Each row was made from one small tree. Brackets hold a mark, then the marks that hang from it, in alphabetical order. Every link used is in the known rows. Write each row's tree.
Known rows
{mogavi deku}: [ -2  -1  -3  -7  15  15  -5  -2  -2  -4 -15 -22 -15   1   0  18   3  22
   3  -3   6  -8   3 -10   1   3   3   5  -6 -21]
{pizos muvez}: [ -7   9  -3   1  15 -11   1  10 -10  -1  -3   2   3  -4   0  -5   7   3
  -2   1  -3  -1  28  19   1  22   5   6  -6  -2]
{pizos {muvez kube} {ruvi mogavi vezak}}: [-27   5 -10 -33   0 -22   4   1 -15 -21 -19   1 -13 -36  16 -19   7   3
   1  18 -12  -3  51  14  30   7 -29  14 -35   5]
{komo {muvez {kube deku}}}: [-17  -5  15  -9  12  15  13  -1 -12  -7  -6  -2 -14  -5  12   6  11 -12
  11   8  19 -35  26  -8  -1  14 -26   8 -16  10]
{pizos {muvez {kini deku}}}: [ -8   5  16 -11  23 -11  -4   2   2  22 -29  14 -14  12  -5  -7  25  -1
   1  -7  -1   8  47  22   1  19 -23 -19 -18  -1]
{kini {deku kube} {muvez vezak}}: [-37  -7   7 -43  -5  -3   1 -23 -23  14 -23   2 -44 -10   4  26  22  -7
 -12  14  36  -2  37   8  15  17 -45 -37 -30  -2]
{mogavi deku ruvi}: [ -8  -4 -16 -12   9  20 -20 -20 -13  -1 -31 -33 -35  -5 -10  15   2  22
   2 -10  12 -16   9 -26   7  -9   6   1 -14 -46]
{ruvi {mogavi {muvez kube}}}: [ -7 -19  19 -19  -6 -27   8  12 -26 -22 -29  -8 -15 -27 -15  -2   3 -29
   2   4 -24   4  20 -21   5  -5 -36  -5 -23  -3]
{pizos muvez {ruvi {mogavi deku} vezak}}: [-26  23 -20 -47  21  -5 -12  -8 -16 -27 -41 -19 -26 -23   7   7  16  32
  -3   8  -3 -19  33  23  34  14  -7  15 -33 -25]
{komo {muvez kini}}: [ -4  -2  33 -12  19 -14   4   0  -7  11 -15   7  -5  25  -4  10   1 -25
   0 -10   0 -12   1  19  10  18 -24   4 -17   0]
{ruvi mogavi}: [ -2   2   4 -20  -4  -8   2  -2  -7 -12 -19  -4  -3 -16  -8  -3  -3  -4
  -3  -2 -14  -1   2  -8  -1  -4 -10  -3 -11  -4]
{kube deku {muvez kini}}: [  4 -13  21  -6  33   9   8 -11 -25  22 -41   4  13  11  11   2  33 -10
  17 -19 -12  -5  -2   4 -12  10 -21   1  -6 -10]
{deku kube mogavi}: [-31   9  15 -28  -3   0   8  -8 -39  21  -4   1  20  10   1  -6   4   5
 -10  -6 -12   1  11   2   3  10 -15 -14 -10 -18]
{vezak {muvez kini}}: [  8 -17  25  -4  19 -17   8  -6   1  19 -21  -5   4  10 -16   1  16 -24
  -5 -29 -17   6   0  -6   0  13 -25   2 -25  -4]
{komo {muvez {kini deku} kube}}: [-10  -8  33 -14  11  -8   6   9  -1  18 -17  12 -30  12   6   5   6 -24
  10   0   2  -3  47  -3   4   9 -52 -11 -36  11]
{kini {deku kube mogavi} muvez}: [-39  12  10 -40  -2   5  -3  -6 -40  35 -10   7 -29   0  12  12  21   2
   1   4  15   4  42   7   4  15 -36 -32 -28 -16]
{muvez kini {kube {deku {mogavi {ruvi vezak}}}}}: [-23 -31  11 -37  -9 -10   4 -38 -33   7 -45 -15 -18   6  -2  -5  24 -10
  -3   1  -2 -28  23 -36   7  -8 -55 -18 -36 -30]
{deku mogavi}: [ -5   2   3 -20   2  -7   0  -2 -17   9   1   2  12   6  -5  -4   4  -1
  -3   1  -9   3   8   3   2   6 -13  -5  -7 -15]
{mogavi deku {ruvi vezak}}: [-16   2 -30 -20  -5  -3 -21 -25 -18 -17 -34 -39 -43 -13   1  17  -2  30
  -8   2  13 -30   8 -27  13 -14   1 -11 -24 -39]
{komo {muvez vezak}}: [ -7  -5   8 -29   5 -21   3 -11  -8 -12  -8   0 -13   1  -9  22  -4 -25
 -15  15  17 -22  12  17  21  21 -26   1 -20   2]
{deku kini {mogavi {muvez kube vezak}}}: [ -7 -37  14 -54  -2 -42  15 -14 -32  -2 -54  -6  -9 -10 -24   4  29 -44
 -13  21 -16   1  24  -4  16  29 -59   7 -25 -17]
{kini deku}: [ -8  12  -8  -6  -2   9  -9  -1   7  11  -9   3 -19  -2   2  -2   8   9
   3   6  10   2  25   0  -2  -7  -8 -21  -9  -1]
{komo {muvez {kini deku} kube vezak}}: [-13 -26  34 -35   7 -20  11 -12   2  11 -27   8 -35   8  -6  14  13 -39
  -4  14  14  -6  50  -1  18  14 -71 -22 -43   8]
{kini {deku mogavi} {muvez kube {vezak ruvi}}}: [-28 -37  -4 -46 -11 -31  11 -19 -27  15 -14  10 -53 -43   1  15  22 -41
   2  34  22 -11  59 -21  11   4 -74 -26 -50 -22]
{pizos {ruvi mogavi {vezak muvez}}}: [-14  13 -18 -45  -3 -18  -9 -15  -8 -16 -27 -13 -12 -31  -1  -8   7  -3
  -8  -3 -14  -9   9   6  31  -4 -24   5 -40  -4]
{ruvi {mogavi deku} {vezak {muvez kube}}}: [-13 -15  -3 -33   2 -22   9  -7 -15 -29 -36 -42 -33 -36  -3  11   2   4
  -4  -5 -21 -21  31 -46  -3   2 -36  -5 -53 -10]
{ruvi {mogavi {muvez kini kube}}}: [ -3 -31  43 -23   4 -31  11   5 -23 -12 -48   0  -8  -8 -21  -4  12 -41
   0  -7 -30  12  17 -19   6  -4 -59 -10 -28  -1]
{deku kini kube}: [-22   9   6 -24   2   7  10 -13 -22  21 -33  -4   0   0   5  -6  10   7
  -6  -9  -6  -1  -3   4  -3  23  -9  15   4  -1]
{deku {kini muvez} kube}: [-22   1   9 -29   3   2   6 -11 -30  22 -37   0 -25  -8  12  11  20  -6
   4  -6  16  -1   4  12  -3  34 -23  14  -8   1]
{muvez kini vezak}: [  4 -34  26 -26   4 -23   7 -28   6   2 -26   6   0  14 -20  10  12 -28
 -15   0   3   2  -2   6  17   6 -41  -6 -15  -2]

Which tree is each row?
[ -9 -39  41  -8  17   0  12  -6 -18  -3 -43  -3  -6   8 -14   0  37 -29
   7  -9  -4 -10  12 -14   4   6 -46  -8 -15  -2]	{mogavi {muvez kini {kube deku}}}
[-16 -12   5 -28 -20 -44   6   3 -30 -38 -37 -13 -22 -34  -5   1   1 -24
  -6  18 -21  -8  17 -19   9  -9 -43 -20 -31   5]	{ruvi {mogavi {muvez kube}} vezak}
[-14 -18   8 -35   8  12  22 -18 -20  15 -38  -6   3   1   3 -11  33  -4
   8   4  -7 -14  18 -18 -13  23 -37  19  -8 -11]	{muvez {kube {deku kini mogavi}}}
[-11   7  -6 -38  19  27 -12 -10  -4 -11 -34 -16 -19 -11  -4  11  12  24
   4  -4  -1  -3   8   4  30  -8  -7  19 -17 -28]	{pizos {ruvi {mogavi deku}}}
[-15   0 -15 -46   6  17  -6 -39 -32  21 -62 -15 -14   5 -13  -5  34   8
  -3  -7   2 -29   6 -12  -2  15 -19  11  -7 -41]	{kube {deku kini {mogavi ruvi}}}
[-10 -32   6 -20   8 -16  -5 -24 -16   0 -52 -48 -44 -12  -7   8  10  -4
  -3 -21 -10 -19  28 -54   9  -5 -45  -3 -52 -32]	{mogavi deku {ruvi {vezak {muvez kini kube}}}}
[-38  20   7 -35  -4   9   0  -6 -32  31 -11   3  -3  10   2  -3  12  16
  -4   0  -4   3  37   1   2   6 -22 -35 -16 -18]	{kini {deku kube mogavi}}
[-12 -26  -7 -42  10  -8  15 -11 -28  -5 -63 -20 -65 -58   5  21  17 -16
  17   4   5 -25  24 -35  -8  15 -49  31 -36 -30]	{vezak {ruvi {mogavi {deku {kini {muvez kube}}}}}}
[-30   1  15 -22  17   7  -4   0 -44  -4 -38 -25 -17  -1  -8  20  15  15
  -7 -10   2 -12   8  -4  12  10  -4 -11 -10 -29]	{mogavi {deku kube} muvez}
[ -9 -29  33 -35   8 -15   1   1 -17  -4 -48   8  -8 -10 -18  -6  22 -36
   8  -4 -24  17  16   2  37 -11 -55   9 -30  -9]	{pizos {ruvi {mogavi {muvez kini kube}}}}
[-19 -46  23 -40   7 -50  26 -20 -21 -11 -46  10 -16 -42 -17  -8   8 -47
 -10   9 -17  -9  46 -11  12  14 -68   0 -42 -15]	{pizos {muvez kini kube {vezak {ruvi mogavi}}}}
[-29   9   9 -43   0  -1  12 -17 -41  31 -34  -1  13   8   0 -10  12   6
  -8  -7 -15   2   5   5  -5  29 -21  10  -5 -19]	{deku kini kube mogavi}
[ -5 -41  29 -27   1 -15  12 -19  12  13 -29   7 -28   5  -9   5  18 -27
  -4  10   8  11  43 -16  10  -3 -65 -28 -32   4]	{muvez {kini deku} kube vezak}
[-26   5 -21 -40 -12  -1 -11 -38 -36  -5 -36 -19 -18  -4  -4   2  18  13
 -10   7   9 -42   8 -19   6  -5 -19 -22 -21 -35]	{kube {deku {mogavi {ruvi vezak}}}}
[-15   5   4 -24  17 -22  -7 -12  -3   1 -24  10  -3   8   8 -11  20   3
  -5   3   1  -1  25  45  38  14 -18   9 -23   0]	{pizos {muvez kini} {ruvi vezak}}
[-19  -8  -9 -74  15 -21   7 -32 -27 -21 -77 -24 -49 -42 -20  32   5 -20
 -14  11   8 -52  12  -4  14  29 -45  26 -38 -40]	{komo {muvez {vezak {ruvi {mogavi {deku kini}}}}}}
[ -7 -37  13 -63  11 -26   9 -19 -27 -27 -89 -32 -39 -30 -28  24  25 -21
 -11   9 -11  -9  24 -21  11  23 -58  12 -34 -26]	{ruvi {mogavi {deku kini} {muvez kube vezak}}}
[-10   2   0 -42  13  14  12 -23 -23  13 -47  -3   6  10  -5  -3  35   4
   1  -1  -3 -20  -3   3 -10  29 -20  11   0 -19]	{kube {deku kini mogavi}}
[-46  30 -22 -46 -17 -12 -16 -21 -68  35 -41 -11 -21 -18  22  -6   5  20
  -1   4 -15  -8  45  -9   4  -7 -27 -41 -40 -41]	{kini {deku {kube muvez} {mogavi {ruvi vezak}}}}
[-18 -48   0 -42 -15 -36  16 -19 -23 -17 -27   3 -46 -64  -4  19   4 -52
  -1  25  12 -16  29 -29  13  -3 -67  -4 -44  -9]	{kini {muvez kube {vezak {ruvi mogavi}}}}
[  6 -35  36   2  15 -19  18  -1   1  16 -15  -6  -1   2 -10  -9  14 -32
   4 -23 -23  11  20 -27  -4   7 -44   5 -36   7]	{vezak {muvez kini kube}}
[-15 -32   5 -27  -7 -13   5 -10  -1   2 -10   6 -55 -23   7  24  23 -25
   3  27  32   6  53 -12  10   6 -59 -24 -39   8]	{kini deku {muvez kube vezak}}
[ -5   1  17 -26  19 -14  -2   2 -28  49 -34  12   5  15   6  -4  25 -11
  15  -9 -33  22  34   9 -10   8 -42 -20 -25 -26]	{kube {muvez {kini {deku mogavi}}}}
[-49 -10   1 -61 -14 -28   4 -26 -61  13 -44   5 -23 -28 -24   8  20 -26
 -19  20   2 -19  34  -3  24   1 -54 -44 -35 -42]	{kini {deku kube {mogavi {muvez {vezak ruvi}}}}}
[-22  -3  35 -37  35   3   8 -11 -51  21 -64 -18  -1  -3   6  13  13   9
   8 -29 -35   8  11  -7  -7  14 -32  -3 -26 -35]	{ruvi {mogavi {deku {kube {muvez kini}}}}}
[ -5 -20  30 -33  14 -30   5 -21  -6  -1 -25   5 -11  18 -16  21   6 -39
 -15   3  10 -15   6  21  24  23 -46  -2 -27   0]	{komo {muvez kini vezak}}
[-25  -7  15 -23  29  14 -14 -22 -53  37 -61 -29 -17   4   8  13   9  15
   9 -33 -19   1  14 -19   2   3 -20  -1 -24 -54]	{mogavi {deku {kube {muvez kini}}} ruvi}
[ -5 -13  -1 -20  -3 -32 -11 -31 -15   5 -40 -24 -27  -4 -15  -2   8 -16
 -14 -21 -13 -16   7 -20  14  -5 -32 -14 -42 -20]	{mogavi {ruvi {vezak {muvez kini}}}}
[-22 -31  -3 -35  -1 -41  22 -12 -23 -20 -27   4 -22 -61 -12  -7   2 -33
 -10  19  -7 -13  51 -14  10  10 -49   1 -38 -14]	{pizos {muvez kube {vezak {ruvi mogavi}}}}
[-31  13  -5 -62   8 -11   8 -27 -38  -5 -79 -47 -30 -26  -3   9  13  22
 -16 -18 -20 -26   9 -19  -2  28 -27   7 -41 -21]	{ruvi {mogavi {deku kini kube}} {vezak muvez}}
[-15 -38  10 -57   4  -3  25 -38 -16   5 -51  -5  -4  -2 -10   0  38 -18
  -7  16   3 -19  23 -13   0  28 -59   9 -19 -14]	{muvez {kube {deku kini mogavi}} vezak}
[  2  -8  20 -13  18  -7  -4  -7   7  27 -28  -2 -20  10 -14  -4  25 -14
  -1 -24 -10   7  26  -6  -2   8 -34 -21 -32  -2]	{vezak {muvez {kini deku}}}
[-42 -18  21 -64  -8 -10  -7 -52 -39  40 -52  -3 -26  17 -22   2  19 -12
 -23  -6   4   0  38 -12  22   0 -64 -45 -39 -45]	{muvez {kini {deku kube {mogavi ruvi}}} vezak}
[-36  15 -21 -28   4   2 -19 -24 -61   9 -48 -41 -28 -21  25  15   1  35
  -1  -7  -7 -20  19 -23   3  -4  -4 -10 -29 -49]	{mogavi {deku {kube muvez}} {ruvi vezak}}
[-13  -4   9 -29  13  -2   0  -8 -41  -4 -33  -5   7   7 -19   6  36 -11
  -4   2   0 -21   2   3   5  13 -20 -14  -8 -25]	{kube {deku {mogavi muvez}}}
[-18 -11  -6 -29  -2 -28   8 -20 -16  -7 -12   7 -25 -29 -10  20  -7 -37
 -15  21  17 -39   7   8  20  12 -30  -1 -25 -14]	{komo {muvez {vezak ruvi}}}
[-20 -25  38 -54   8 -31  12 -15 -16  21 -26  13 -25  15 -11  13  15 -44
  -9  15   2  -5  58   2  18  21 -85 -22 -51  -9]	{komo {muvez {kini {deku mogavi}} kube vezak}}
